Each row was made from one small tree. Brackets hold a mark, then the marks that hang from it, in the order of their numbers. Every link used is in the known rows. Write each row's tree.
In the rows, zero is written as 128.
Known rows
{q357 q141}: [ 84 108 117 120 126 124 123 122 128 135 137 170 151 159 144 104 130 151
 134 113 149 107 123 154 109 140 104]
{q357 {q141 {q422 {q917 q869}}}}: [ 95 168 101 148 176 126 143 145 139 128 138 139  88 108 108 103 155 183
 146 127 146 112  90 168 148 133 103]
{q422 {q362 q357 q869} q495 q917}: [ 34 117 108 128 181 110 108 143 158  75 161 153 103 166  44 104 121 126
  55 123 124 145  95 150 104 113  34]
{q869 {q141 {q422 q917}} q495}: [104 201 116 135 168 119 161 116 175 113 112 185  76 144 126 119 180 180
 139 122  96 113  80 168 151 140 114]
{q869 {q141 {q40 q362}}}: [158 175 122  80  97 122 145 161 139 149 130 177 158 124 148  93 113 111
 182 102 114 111  77 167 130 119  78]
{q422 {q362 q869}}: [ 70  89 105 128 142  95 140 121 160  99 147 156 141 167 109 107 116 129
  92 113 133 106 137 163  98 139  79]
{q495 {q422 q362}}: [130  66 119 151 148  58 148  91 157  83 157 158 141 177 129 130 114 121
 117 102 130 114 117 129 106 158 143]
{q869 q141 q495}: [117 142 120 114 115 128 151  89 157 123 111 182 117 155 153 123 156 142
 151 107  90 115 101 158 119 138 135]
{q917 {q422 {q362 q357 {q869 q141 q495}}}}: [ 49 160 112 101 123 127 153  93 133  81 121 139 107 163 117 105 119 117
  58 110  94 134  79 150 128 101  98]
{q869 {q141 q40}}: [111 162 128 121 123 104 151 156 146 136 134 175 144 121 149 118 133 133
 168 101 104 107  73 172 127 108  77]
{q362 q357 q422}: [ 81  90 159 113  93 125 150 119 150 103 142 153 149 173 126 119 117 148
 156  99 126 187  58 130 105 105 119]
{q869 q141}: [115 144 135 129 118 126 168 102 151 121 133 175 128 141 141 114 138 134
 156 100 104 112  78 159 122 128 107]
{q141 {q40 {q362 q422}}}: [152 111 126  71  81 111 146 174 147 142 143 160 177 149 155 118 104 133
 192 104 134 149  97 154 126 114  97]
{q141 {q40 q362}}: [150 122 119  86 102 104 131 171 144 153 135 174 161 149 137  84 106 124
 167 105 133 115 114 162 115 130  83]
{q422 q495 {q917 q869}}: [110 105 104 146 165 129 144 126 147 120 152 143  69 122  82 127 152 149
 139 116 112 124  93 161 120 123  94]
{q362 q422 {q869 q495}}: [ 58  69 112  88  92 138 152 118 161 110 129 150 139 183 147 131 148 153
 138 114 119 137 133 151 111 125 115]
{q357 {q141 q422}}: [103 151 122 136 129 137 125 137 150 123 138 174 141 150 128 104 142 182
 127 124 159  98 113 161 131 146  93]
{q357 {q141 {q422 q495}}}: [116 153 116 135 128 164 103 141 161 111 152 179 127 145  99 127 151 181
 106 132 153  95 118 164 127 137  66]
{q869 q495}: [107  89 118 119 121 110 133 102 157 128 116 182 119 182 141 117 150 157
 134 111 110 118 139 152  97 150 138]
{q422 {q362 {q357 q141} q869} q495}: [ 38 126 100 106 135 145  74 141 135  81 162 154 149 161  71 106 112 122
  55 131 150 132 114 151  93 116  37]
{q917 q357 {q869 q495}}: [107  58 114 160 119 134 108  81 152 133 104 125  89 124 127 132 151 152
 160 105  99 120 130 146  96 129 161]
{q422 q362 {q917 q869}}: [110 114  97 155 200  64 158 116 151 110 140 136  87 125 100 121 127 142
 132 116 116 136  99 166 119 138 132]
{q362 q422}: [110  78 141 119 104 117 166 119 158 116 142 163 145 168 147 139 129 158
 165 102 128 150  94 145 115 122 128]
{q141 {q40 {q362 q357 q422 {q869 q495}}}}: [ 78 113 115  35  60 138 112 178 140 123 128 142 172 171 130  91 114 118
 154 116 123 175  97 144 109 101  77]
{q357 q362}: [127  69 116 126  99  99 156 116 139 147 151 171 105 162 134  99 114 148
 146 107 123  91 134 155  88 144 118]
{q422 q917}: [ 81 105 123 142 171  90 159 128 151 129 137 174 105 165 117 103 139 155
 137 104 126 119 103 153 114 139  99]

Write each row's tree
[116  56 101 171 149 126 115 113 143 142 158 126  34  99  75 135 133 146
 145 113 105  93 119 154  95 114 104]	{q422 q495 {q917 {q357 q362} q869}}
[ 40 147 139 107  95 157 151 122 137 103 138 148 134 148 104  78 123 112
 125 102 110 133  52 146 110 109  55]	{q362 q357 {q869 q141}}
[123 154 101 123 112  99 116 189 136 155 154 173 128 124 137 104 122 179
 141 131 150  69 133 179 118 129  72]	{q357 {q141 q40 q422} q362}
[ 74  96 138  56  56 163 146 140 138 111 146 141 169 176 114  76  96 114
 149 103 141 175  73 128 111 113  75]	{q40 {q362 q357 q422 q869}}
[115 151  83 139 154 113 149 145 126 147 153 140  59 104 110  96 139 183
 150 132 146  89 111 170 135 140 108]	{q357 {q141 {q422 {q917 q869}}} q362}
[ 55 102 101 169 212  80  83 113 144 113 137 156 122 131 116 134 123 145
 105 114 142 113 127 148 109 129 104]	{q422 q362 {q917 {q357 q141}}}
[114 158 116 107 123 106 135 142 153 134 111 178 132 135 159 127 153 140
 161 112  85 112 101 174 121 117 108]	{q869 {q141 q40} q495}
[127 141 103  73 105 120 102 181 118 161 139 171 182 140 150  84 105 127
 160 116 155 105 125 162 117 132  73]	{q357 {q141 {q40 q362}}}
[136 150 115 151 156 119 113 181 159 147 129 127  92  79  95 101 128 153
 178 109 126 115  85 163 142 110  83]	{q141 {q40 q362} {q422 {q917 q357 q869}}}
[132 232 101 153 206  87 130 178 187  90 155 184  97 104  86 154 145 162
 107 134 105 110  70 193 153 106  43]	{q869 {q141 q40 {q422 q362 q495 q917}}}
[156 117  92 140 138  85 156  58 152  85 127 129 100 129 142 150 147 110
 146 110  88 124  94 145 123 150 190]	{q917 {q869 q141 {q495 {q422 q362}}}}
[101 106 112  57  72 129 144 190 144 135 149 145 182 151 142 103 102 120
 170 107 140 136 109 159 123 106  59]	{q141 {q40 {q362 q422 q869}}}
[ 98 168 104 150 191  84 126 120 169  86 118 139  63 137  75 112 149 175
 106 132 109 168  78 157 128 134 142]	{q141 {q422 {q362 q357} {q917 {q869 q495}}}}
[ 59  44  96 116  78 175  86 132 134 125 175 134 125 131 114 150 118 142
 124 122 143  93 151 145  91  98  65]	{q917 {q357 q141 {q362 {q422 q495} q869}}}
[ 73 107 133  73  73 158 129 140 130 122 139 151 152 177  94  43  98 105
 124 103 139 137  93 133  98 130  58]	{q40 {q362 q357 q869}}
[142 197 124 152 152 101 159 108 182  88 137 179 121 130 120 132 132 159
 122 118 116 112  74 171 143 135 109]	{q869 {q141 {q422 q362}}}
[ 45 107 125 121 132 104 125 124 151  86 145 150 142 173  85  86 104 122
  83 110 130 144  98 146  89 124  72]	{q422 {q362 q357 q869}}
[122  77 106 116 130 108 160 135 152 125 175 173  81 157 112 150 128 161
 146 119 119 129 113 155 110 117  99]	{q357 {q362 {q422 q495 q917}}}
[134  53 107 135 112 106 152  77 143 110 129 128  99 155 137 123 156 135
 160 106 105 118 119 129 108 157 185]	{q917 {q869 {q495 q422}}}
[146 169 122 193 153 125 131  87 179  94 128 126  87  74 107 150 133 150
 146 110 102 114  67 166 139 113 131]	{q917 q357 {q869 {q141 {q422 q362}}}}
[ 76 117  90  50 121 110 138 191 150 139 129 154 144 159 140 107 134 134
 159 120 122 143 126 160 131 115  78]	{q141 {q40 {q362 {q422 q917} {q869 q495}}}}
[130 122 124  85 112 159 141 136 139 111 153 127 100 132  75 113 117 126
 167 113 121 202  44 135 128  97 101]	{q40 {q362 q357 {q422 q495 {q917 q869}}}}
[110  99 100  89  90  93 131 178 118 154 161 156 154 133 169 135 109 155
 175 121 148 113 123 168 111 108 100]	{q357 {q141 q40} {q362 q422}}
[ 23 120  90  95 137 118  79 120 132  93 126 153 150 178 112  93 124 130
  68 131 140 140 136 147  90 136  92]	{q422 {q362 {q357 q141} {q869 q495}}}
[ 83 124  96  96 114 144 175 136 147 114 176 154  83 132 110 143 136 131
 140 121 104 110  91 163 127 100  55]	{q357 {q362 {q422 q495 q917} {q869 q141}}}
[102 130 117 177 166 155 125 100 153 117 138 131  57  75  85 148 156 134
 155 105  88 117  63 156 126  97  92]	{q422 q495 {q917 q357 {q869 q141}}}
[ 62 105 117 120 131 129 101 131 161  75 160 151 129 169  58 107 109 120
  60 121 127 140 104 150  88 114  43]	{q422 {q362 q357 q869} q495}
[145 233 118 105 151 112 154 185 158 138 133 181 120 111 120  91 134 146
 169 114 116 109  57 176 165 119  57]	{q869 {q141 {q40 q362} {q422 q917}}}
[188 220  98  86  95 144 141 152 157 142 108 148 110  92 138 104 149 143
 191 124  97 116  83 180 157 122 114]	{q917 {q869 {q141 {q40 q362} q422} q495}}
[161 195  96 144 147 113 150  90 179  93 112 146  81 109 122 144 158 159
 137 131  93 123  88 178 146 137 157]	{q917 {q869 {q141 {q422 q362}} q495}}
[149 212 126 151 136 149 130 112 172  65 146 140  86  98  60 135 133 144
 112 129 103 154  33 165 138 106  93]	{q917 {q869 {q141 {q422 {q362 q357} q495}}}}
[ 97 146  98 133 156 101 138 149 135 146 156 176  86 142 118  96 134 186
 127 130 151  79 124 164 128 147  89]	{q357 {q141 {q422 q917}} q362}
